Known rows, with every way that one mark hangs from another:
tumes[bogovo[kaze lize zenez] lepo]: [-24   4   0 -30 -33 -27 -19  26  35  67 -37   7 -35 -34 -46 -14  31  21
  59  28  -9  -7 -17  34  11  10   9  -9 -37  53   1  -7 -26   8  63 -49
 -43  14 -14 -33 -39  30]
zenez[bogovo[falel kaze lize maza[movalaz]]]: [-24 -28  27 -24 -15 -22   6  20  13  42 -22  34 -63 -23 -53   1  28   1
  58  39  -5  -2 -14  29  26 -15  37 -15 -32  62   0  -3 -39 -16  40 -31
 -47 -14  -3  -9 -40  23]
maza[movalaz[falel]]: [-43  -8  21  11 -31 -29  17  28   8  20  13   8 -10  -5 -25 -31  13  33
   5  34  23 -27  11  28  22   1  18 -19   2  25  18 -11 -16 -18  51 -23
 -31 -16  10  -8 -26  29]
maza[bogovo[zenez[bado]] movalaz]: [-28  -7  18  -4 -16 -30  14  29  34  41  23   5  -7  24 -33 -59  17   7
  -1  23  10 -24  -3  39   6 -18  12 -25  13  39  -9 -30 -13 -21  33 -33
 -52  26 -31 -24 -19  35]
movalaz[falel maza[bogovo[kaze lize zenez]]]: [-49   0   5   1 -23 -21 -49  24  13  43   6  24 -13 -40 -73 -30  25  10
  29  39   4 -64 -15  23  25 -11 -16 -23 -23  58  -8 -38 -50  -9  47 -44
 -43 -39 -38  -6 -32   7]
maza[bogovo[kaze tumes]]: [-24 -15  19   2 -11 -17   7  21  27  33  19  -2 -27 -31 -42 -16  18   1
  18  23  29 -17 -11  28  30  -5  26 -15 -37  32  -2 -28 -28 -36  12 -30
 -33  -4 -42 -29 -11  51]
bogovo[falel kaze maza zenez[bado[lize]]]: [-25 -16  25 -19 -28 -48 -21  11  49  38   5  32 -38 -28 -41  -6  15  -4
  33  32 -16 -17   5  51  11  16  48 -14 -26  63  -6 -12 -43 -22  28 -29
 -42  40 -28 -18  -5  -2]
movalaz[maza[bogovo[falel tumes[lepo]]]]: [-38  12  11   2 -45 -38 -18  34  28  45  19 -15 -41  -9 -40 -15  17   2
  18  11  10 -31   6  46  26   5   6 -23 -33   9  16  -4 -46 -34  43 -47
 -26   7 -32 -10 -31  38]
lize[bado]: [-29 -13  28  -8 -14 -42  23   7  20  31  -5   7 -10 -20 -25 -10  -2  12
  12  24  18  -9   0  10  26  25  35 -12 -22  30  33 -10  -3 -24  30 -42
 -19  11  11  -3   0  13]
zenez[bado bogovo]: [-58 -38  16   7 -20 -34  15  13  18  30   2  19 -32   2 -12  -1   3  16
  18  16  -2   5  -4   4  25  23  26  -8   4  60  11  -2  10  -9  25 -27
 -16  54  -1 -19  12  24]
maza[bogovo[tumes] movalaz[falel]]: [-36  -4  20  20 -29 -17  16  30  18  27  25  -5 -13   1 -40 -45  16  18
  -3  33  32 -39   9  41  20 -21  14 -23  -7  20   6 -31 -24 -29  40  -9
 -40 -19 -17 -21 -36  61]
tumes[bogovo[kaze lize maza zenez] lepo]: [ -9  -5   9 -38 -25 -16 -25  12  35  69 -45  15 -42 -40 -59 -19  42  19
  61  32 -13 -18 -25  44   4  20  17  -7 -43  68 -12  -5 -36  -2  64 -51
 -46  16 -12 -22 -39  35]
lize[bogovo]: [-32 -25  24   0 -18 -59  18  12  21  32  -4  18 -10  -3 -26 -13   5  19
  12  16  19  -7 -10  31  12  -2  26 -22 -18  41  24   6 -16 -16  34 -39
 -26   5   6 -13  -1  27]
movalaz[maza[bogovo[kaze tumes zenez[bado]]]]: [-42  -2   6  10 -11 -13 -31  12  25  32  24   4 -28 -17 -46 -32  21  -5
  17  25   7 -47 -13  34  17  13   7 -13 -23  60 -23 -53 -25 -18  19 -29
 -45  20 -61 -18 -12  31]
movalaz[falel[bogovo[maza]]]: [-29 -27  31  12 -14 -33   2  14  13  19  15  19 -20  -9 -34 -12  15  34
  -8  38  12 -33   7  50  19  16  23 -27 -23  40  -2   6  -9 -24  42 -27
 -10  17  15   2 -17  32]
bogovo[falel kaze maza[movalaz] tumes zenez]: [  1   1  31  -8 -16 -29   6  26  32  27   1   7 -54  -7 -51 -39  30   7
  42  50   9 -27   0  71  21   5  44 -15 -49  39 -13 -14 -41 -28  37 -15
 -61  -2 -27 -15 -49  41]
maza[bogovo[kaze lize] movalaz[falel]]: [-36 -10  15  -7 -22  -7  -5  31  15  39  10  19 -13 -35 -59 -22  25  12
  23  37  18 -31 -11  22  23 -37  10 -23 -11  45   0 -40 -40 -20  42 -33
 -44 -49 -12 -16 -37  29]
kaze[bogovo[tumes]]: [-41 -12  22  16 -21 -26  42  32  30  21  10   3 -14 -13 -24 -22  20   9
  21  11  27  -6 -12  43  28   7  24  -7 -43  21  23 -12 -25 -41  13  -8
 -29  20 -18 -31   7  53]
bogovo[kaze lize maza[movalaz] zenez]: [-11 -14  29 -25  -2  -7   0  13  18  36 -20  28 -28 -23 -55 -35  37   2
  43  34   8 -26 -19  45  13  -4  29  -7 -39  57 -16 -24 -45 -17  47 -35
 -67 -16 -21 -15 -31  28]
kaze[bogovo[zenez]]: [-31  -7  21   1 -18 -54  36  36  37  30   6   8  -8  -3 -34 -45  28  15
  17  17  11 -13 -14  49  22  -3   9 -20 -26  28  16  -7 -22 -35  28 -32
 -41  21 -22 -23   2  30]
maza[movalaz]: [-31 -14  25  -1 -20 -27  31  27  16  25  10   5 -16   2 -19 -29  18  19
   6  20  28  -9   2  25  17  -1  29 -10  -9  15  16 -10 -15 -25  40 -31
 -33   0  -6 -19 -16  32]
lize[bogovo[maza[movalaz] zenez]]: [  0 -18  33 -10  -7 -54  13   3  26  41 -13  14 -17  16 -44 -60  25  13
  13  26   6 -30 -15  70  -7 -12  25 -23 -16  59   1  -1 -25 -15  55 -35
 -64   0  -6  -3 -31  39]
kaze[bogovo[maza[movalaz]]]: [-19 -18  32  -6 -12 -26  47  23  23  28   5   8 -14  -9 -40 -42  43   7
  17  19  19 -14 -20  58  11  -8  27 -14 -17  39  10 -14 -29 -53  33 -25
 -44   2 -10 -12  -8  39]
lepo[tumes[bogovo[kaze zenez[bado[lize]]]]]: [-45 -26  -2 -12 -45 -53 -31  20  48  48  -3  30 -15 -26 -23  -4  18  12
  25  42 -15 -18  -9  20  -9  15  35   0 -17  62  -5 -12 -26  -9  41 -12
 -40  42 -35 -45 -16  11]
falel[bogovo[kaze lize]]: [-35 -23  25  -8  -2 -16   3  24  15  29   5  29 -29 -33 -31  14  14  12
  24  23  20  -5  -8  25  30  -7  28 -17 -55  35   0 -13 -18  -9  24 -34
 -20   5  -2 -19 -15  31]
maza[movalaz[falel[bogovo[kaze tumes]]]]: [-30  -5  25  32 -14 -12   7  31  10  11  29  -3 -36 -10 -30 -17  17  25
   3  43  26 -36  13  60  26  -2  25 -19 -34  28  -6 -26  -3 -12  38  -3
 -32 -12  -6 -12 -45  57]
tumes[bogovo[falel kaze maza]]: [-15 -10  16 -33 -29 -39  -7  20  32  47 -10  21 -50 -38 -49  -1  32  24
  50  53   3  -2 -16  31  16  17  42 -22 -30  47   4   7 -30 -27  33 -33
 -15   8 -10 -21 -31   8]
lize[bogovo[falel maza[movalaz] tumes[lepo]]]: [ -6  -2  33  -9 -34 -50  19  16  31  50 -14  -3 -48   9 -40 -24  22   5
  32  18   2 -14  -2  85   8  -2  41 -24 -37  41  15  10 -40 -22  54 -30
 -55   3  12   0 -47  58]
kaze[bogovo[falel tumes]]: [-43  -2  26   6 -36 -46  41  46  38  21  14  10 -29  -7 -24 -16  14   6
  33  23  21   2  -3  49  36  -1  32 -19 -49  11  31   0 -37 -41  11 -11
 -25  18 -14 -27  -4  40]
bado[zenez[bogovo]]: [-53 -36  19   9 -18 -56  23  17  18  23 -21  11 -39  -3 -13 -13  14  27
  14  12  14  -3   1  17  17  -1  22 -22 -15  28  11  15  -3 -25  33 -31
 -23  32  -7 -20   5  33]

Rows:
[-28   4   0 -21 -36 -32 -14  18  40  59 -13  -5 -37 -19 -30 -17  27  28
  44  30 -17  -8 -15  41   9  33  19 -15  -9  63  -9 -17   3   3  51 -45
 -35  52 -17 -29 -26  23]
tumes[bogovo[kaze zenez[bado]] lepo]
[-34  -9  24   4 -33 -43 -15  11  49  30   3  33 -33  -5 -28 -21   7 -10
  23  23  -6 -22  17  58   5  22  48  -6 -35  45  -1  -6 -47 -15  26  -5
 -40  58 -24 -28  -6  30]
bogovo[falel maza tumes zenez[bado[lize]]]
[-46  -5  17  -3 -43 -62  -9  27  50  34  13  31 -20   0 -18 -16  -3   3
  18  15  -5 -11  20  37  12   3  32 -14 -13  30  18   0 -31  -6  31 -26
 -35  52 -15 -27   2   1]
bogovo[falel zenez[bado[lize]]]
[-10  -7  26  -2 -24 -27   2  10  33  39 -19  -9 -35  -3 -36 -37  24  10
  24  14   0 -28  -2  68  18  39  26  -4 -43  38  -3   4 -30 -24  57 -37
 -48  36 -16 -15 -23  62]
bogovo[maza tumes[lepo] zenez]
[-18  -2  21 -12 -27 -60   2  38  34  30   9  16 -38 -14 -40 -20  13  16
  39  45   7  -9  -1  37  32   6  33 -29 -35  29   8   1 -30 -18  31 -43
 -36   6 -22 -17 -21   7]
bogovo[falel kaze zenez]
[-70 -25  14   3 -29 -22   6  29  23  32  -9  41 -52   0 -19  17  -4   1
  50  23  -2  11   5   9  35  12  39  -7 -39  51  14  -1 -20   6  13  -8
 -22  46   1 -28  -8  34]
zenez[bado bogovo[falel lize tumes]]
[-13 -33  27  -7 -12 -49 -11 -13  33  41 -12  27 -22 -44 -49  -4  21  -3
  23  13   8 -24 -17  52   0  -3  44  -9 -30  68  10  -9 -42 -28  36 -36
 -39  -3 -15 -12   1  24]
bado[lize[bogovo[kaze maza]]]
[-15 -16  27  20  -5 -21 -16  13  24  16   9   8 -37 -19 -47 -29  25  23
  13  50   6 -53   4  74  24  21  23 -21 -54  58 -24 -14 -15 -13  40 -13
 -37  12 -16  -5 -35  53]
movalaz[falel[bogovo[kaze maza tumes zenez]]]
[ -9 -19  29   4  -6 -50   5  -1  33  34 -20  18 -24   6 -40 -44  18   5
  20  26  10 -33 -12  66   5  13  31 -14 -45  64  -1   0 -31 -14  39 -22
 -52  19 -13 -11 -15  57]
lize[bogovo[maza tumes zenez]]
[-39 -34  25 -21 -23 -39   3  18  20  42 -24  45 -50 -16 -42   7  13   5
  49  28  -6   3  -6  17  30   4  34 -15 -35  53  13  23 -39 -14  34 -35
 -25  16   7 -12 -16  20]
zenez[bogovo[falel lize maza]]
[-39  -3  23  10 -52 -85   1  19  48  47 -28   2 -44 -10 -18  -4   6   5
  19  -8   3 -13  19  74   0 -21  34 -26 -47  13  30  21 -49 -20  47 -24
 -40  27   4 -21 -14  49]
bado[lize[bogovo[falel tumes[lepo]]] zenez]
[-37   7   5 -29 -41 -51  -9  40  37  54 -24  39 -28  -5 -40 -23  13  20
  49  42   2  -3   2  21  11  -3  18 -22 -38  29  14  12 -35   9  43 -29
 -27  18  -5 -36 -36  14]
tumes[bogovo[falel lize zenez]]
[-38 -17  10 -23 -10 -16 -12  23  33  47   5  33 -14 -24 -47 -20  18  -2
  31  25   0 -16 -23  19  18 -11  18 -20 -24  67 -18 -41 -34  -9  20 -45
 -49  20 -34 -26  -7  20]
maza[bogovo[kaze lize zenez[bado]]]
[-60  -8   4 -10 -15 -19 -31  18  18  46  10  33  -3  -9 -46 -31  15  -4
  19  15   5 -37 -16  12   7  -3  -3 -15 -17  54  -9 -36 -38  -8  30 -44
 -37  19 -36 -17  -4  11]
movalaz[maza[bogovo[lize zenez[bado]]]]
[-42 -13  23  -9  -9 -28  13  10  29  37 -27  18 -13 -30 -39 -19   9  -6
  15  16  22 -21  -8  16  12 -21  29 -20 -56  29  11 -27 -36 -25  20 -23
 -38   2  -6 -19  -6  48]
maza[bogovo[lize[bado[zenez]] tumes]]
[-51 -25  18  18 -26 -42  -1  -2  36  32   2  24 -10  -6 -14  -1  -7  -4
   8  -3   9 -14   4  40   1   4  39  -2 -24  56  19 -17 -19  -2  22  -3
 -33  42  -8 -30  12  45]
zenez[bado[lize[bogovo[tumes]]]]
[-42  -1   7  -4 -24   4 -33  17  15  50  -1  -2 -35 -48 -53  -1  30  -8
  41   6  10 -36 -21  28  25   3   1  -6 -50  42   0 -36 -53 -19  41 -46
 -40 -15 -40 -15 -26  46]
movalaz[maza[bogovo[kaze lize tumes[lepo]]]]
[-26 -25  22   2 -22 -57  -4   2  33  41  -2  19 -17 -38 -37   2   9   1
  19   6  14 -14  -9  39   8 -14  34 -10 -24  52  23 -10 -29 -17  31 -34
 -37  -7 -17 -22   2  21]
bado[lize[bogovo[kaze]]]
[-32   3   9   3 -26 -12 -25  16  18  46  17 -23 -39 -37 -47 -10  28   2
  23  10  15 -40 -14  42  25  14   1 -11 -34  34  -1 -32 -36 -35  39 -52
 -37  -6 -47 -13 -25  46]
movalaz[maza[bogovo[kaze tumes[lepo]]]]
[-24 -17  30  -7 -25 -33  12  19  27  23   3  19 -41 -10 -30  -8  14   9
  29  32  18 -10   4  40  28  26  50 -14 -48  24  12  11 -44 -36  25 -17
 -22  19  -4 -14 -12  36]
bogovo[falel maza tumes]
[-26  -4  29   8  -1 -29   3  17  27  34 -12  19 -16  -6 -31 -23  -6   1
  14  32  12 -27   9  43  23   6  26 -14 -72  36   9 -16  -7   9  30 -16
 -40  24   5 -15 -27  53]
falel[bogovo[lize[bado] tumes zenez]]
[  7 -10  37 -12  -1 -66  18  -9  26  47 -24  11 -10   7 -49 -60  17   5
  11  35   0 -39 -11  65  -5  -4  34 -23 -17  70  12 -11 -11 -16  53 -37
 -66  -5   9  11 -33  31]
lize[bado bogovo[maza[movalaz] zenez]]
[-10 -25  31 -14 -25 -68 -12   1  40  45  -6  32 -35 -39 -50   5  16  -3
  32  24  -1 -14  -8  58   6 -11  49 -22 -33  59  18   7 -53 -28  32 -35
 -38  -4  -9  -9 -10  10]
bado[lize[bogovo[falel kaze maza]]]
[-36 -10  26  22 -20 -32  17  32   9  18  28   6 -16  10 -25 -26   9  34
 -16  36  22 -31  17  50  19 -12  16 -29  -9  16   9  -6   0 -13  46 -19
 -22  -2  14  -5 -36  38]
maza[movalaz[falel[bogovo]]]
[ -7 -15  28   3  -8 -10   1   9  25  33   3 -13 -56 -25 -32   3  29  14
  18  20   4 -21  -8  76  24  28  36 -11 -59  42 -14  -3 -16 -30  39 -32
 -28  29  -9 -10 -26  66]
falel[bogovo[kaze maza tumes[lepo]]]
[-49 -29  18   6 -26 -58   2  -1  36  39   3  31  -5 -11 -15  -2  -3   1
   6  -2   4  -9   1  34  -3  -4  36  -9  -6  56  24 -10 -20  -5  26 -25
 -27  34  -1 -23  16  18]
zenez[bado[lize[bogovo]]]
[-39  -7  16   6 -19   9  -3  28  15  33  10  14 -22 -32 -57 -22  23   4
  27  37  24 -37  -7  28  27 -30  15 -17 -30  43  -4 -47 -45 -15  34 -13
 -51 -44 -22 -22 -44  50]
maza[bogovo[kaze lize tumes] movalaz[falel]]
[-58 -31  16   9 -19 -15  11  17  14  27 -20  28 -35 -13 -27   1   5   4
  37  13  16  -2  -2   6  30   9  26   4 -46  41  17  -2 -20   1  27 -13
 -30  21  -9 -30  -7  57]
zenez[bogovo[lize tumes]]
[-40 -30  18  16 -14 -21  10  16  17  25  -5   1 -51 -25 -29   1  15  11
  35  25  14  -7  -7  19  37  18  32  -2 -35  49   6 -11  -5 -15  22 -16
 -30  16 -26 -25  -9  52]
zenez[bogovo[kaze tumes]]
[-26  -3  22 -11 -34 -39  -1  20  45  41  -5   4 -51   8 -26 -21  17   9
  39  23 -20 -15   5  67  19  43  40 -13 -37  50  -7   5 -34 -17  41 -32
 -42  64  -6 -11 -21  39]
bogovo[falel maza tumes[lepo] zenez[bado]]
[-21  -7  16  -4 -25 -17   5  24  34  47   9 -22 -38 -30 -43 -12  23   4
  22  13  14 -16 -13  45  30   4  17 -14 -35  31   1 -23 -31 -37  33 -46
 -40   9 -34 -24 -21  62]
maza[bogovo[kaze tumes[lepo]]]
[-34 -27  24 -14   4 -19  -5  11  25  34  -5  44 -21   4 -30 -18  15  10
  15  25  -7 -17  -7  45   8  11  29 -15 -41  65 -23  -8 -15   0  31 -29
 -33  56   1 -13 -10  32]
falel[bogovo[lize maza zenez[bado]]]
[-34   1  22  -3 -45 -41  12  36  32  33   3  -8 -46  -4 -19  -4   6  14
  33  17   8   1  12  47  33  26  34 -15 -43   5  27  13 -33 -22  44 -33
 -27  26   1 -18 -26  43]
bogovo[falel tumes[lepo]]
[-34  -7  21  21 -23 -54  -1  33  25  20  20  12 -13   9 -29 -36   7  38
  -9  42   8 -39  20  52  23   6   6 -33 -21  28   3   5  -1  -5  48 -26
 -22  19   2  -7 -25  31]
movalaz[falel[bogovo[zenez]]]
[-25 -13  26 -30 -24 -43  -4  23  31  40 -19  46 -30 -10 -47 -21  16   5
  45  37  -2 -11  -4  38  21   8  32 -19 -49  40   5  14 -55 -16  39 -39
 -40  12  -2 -14 -20  16]
bogovo[falel lize maza zenez]
[-30 -20  32  -5  -8 -80  25  -3  26  35 -31  13 -10 -15 -24 -18   2  16
   7  21  13 -15  -8  32   4  -9  37 -34 -30  42  28  -1  -6 -22  33 -41
 -32   6  22   3   3  17]
lize[bado[zenez] bogovo]
[-29 -20  24 -15 -22   0   1   6  17  41 -27  15 -33 -28 -35  -2  25   4
  43   5   7 -11  -9  39  21  30  32   6 -59  41   5  -2 -48 -19  48 -34
 -36  21   4 -17 -14  59]
bogovo[lize maza tumes[lepo]]
[-41 -10  17   1 -17 -19   3  25  24  28 -15  26 -16  -9 -31 -27   7   5
  33  18  21 -19   2  26  23  11  24   0 -59  30   8 -13 -37  -2  31 -19
 -45  15 -16 -29 -14  49]
bogovo[lize tumes zenez]
[-30  -7  22  -4 -24 -33  12  32  27  19  13  10 -48 -27 -31   8  10  10
  41  36  20  -2   1  30  40  17  45 -15 -51  21  15  -6 -34 -25  14 -23
 -24   2 -17 -22 -18  26]
bogovo[falel kaze tumes]
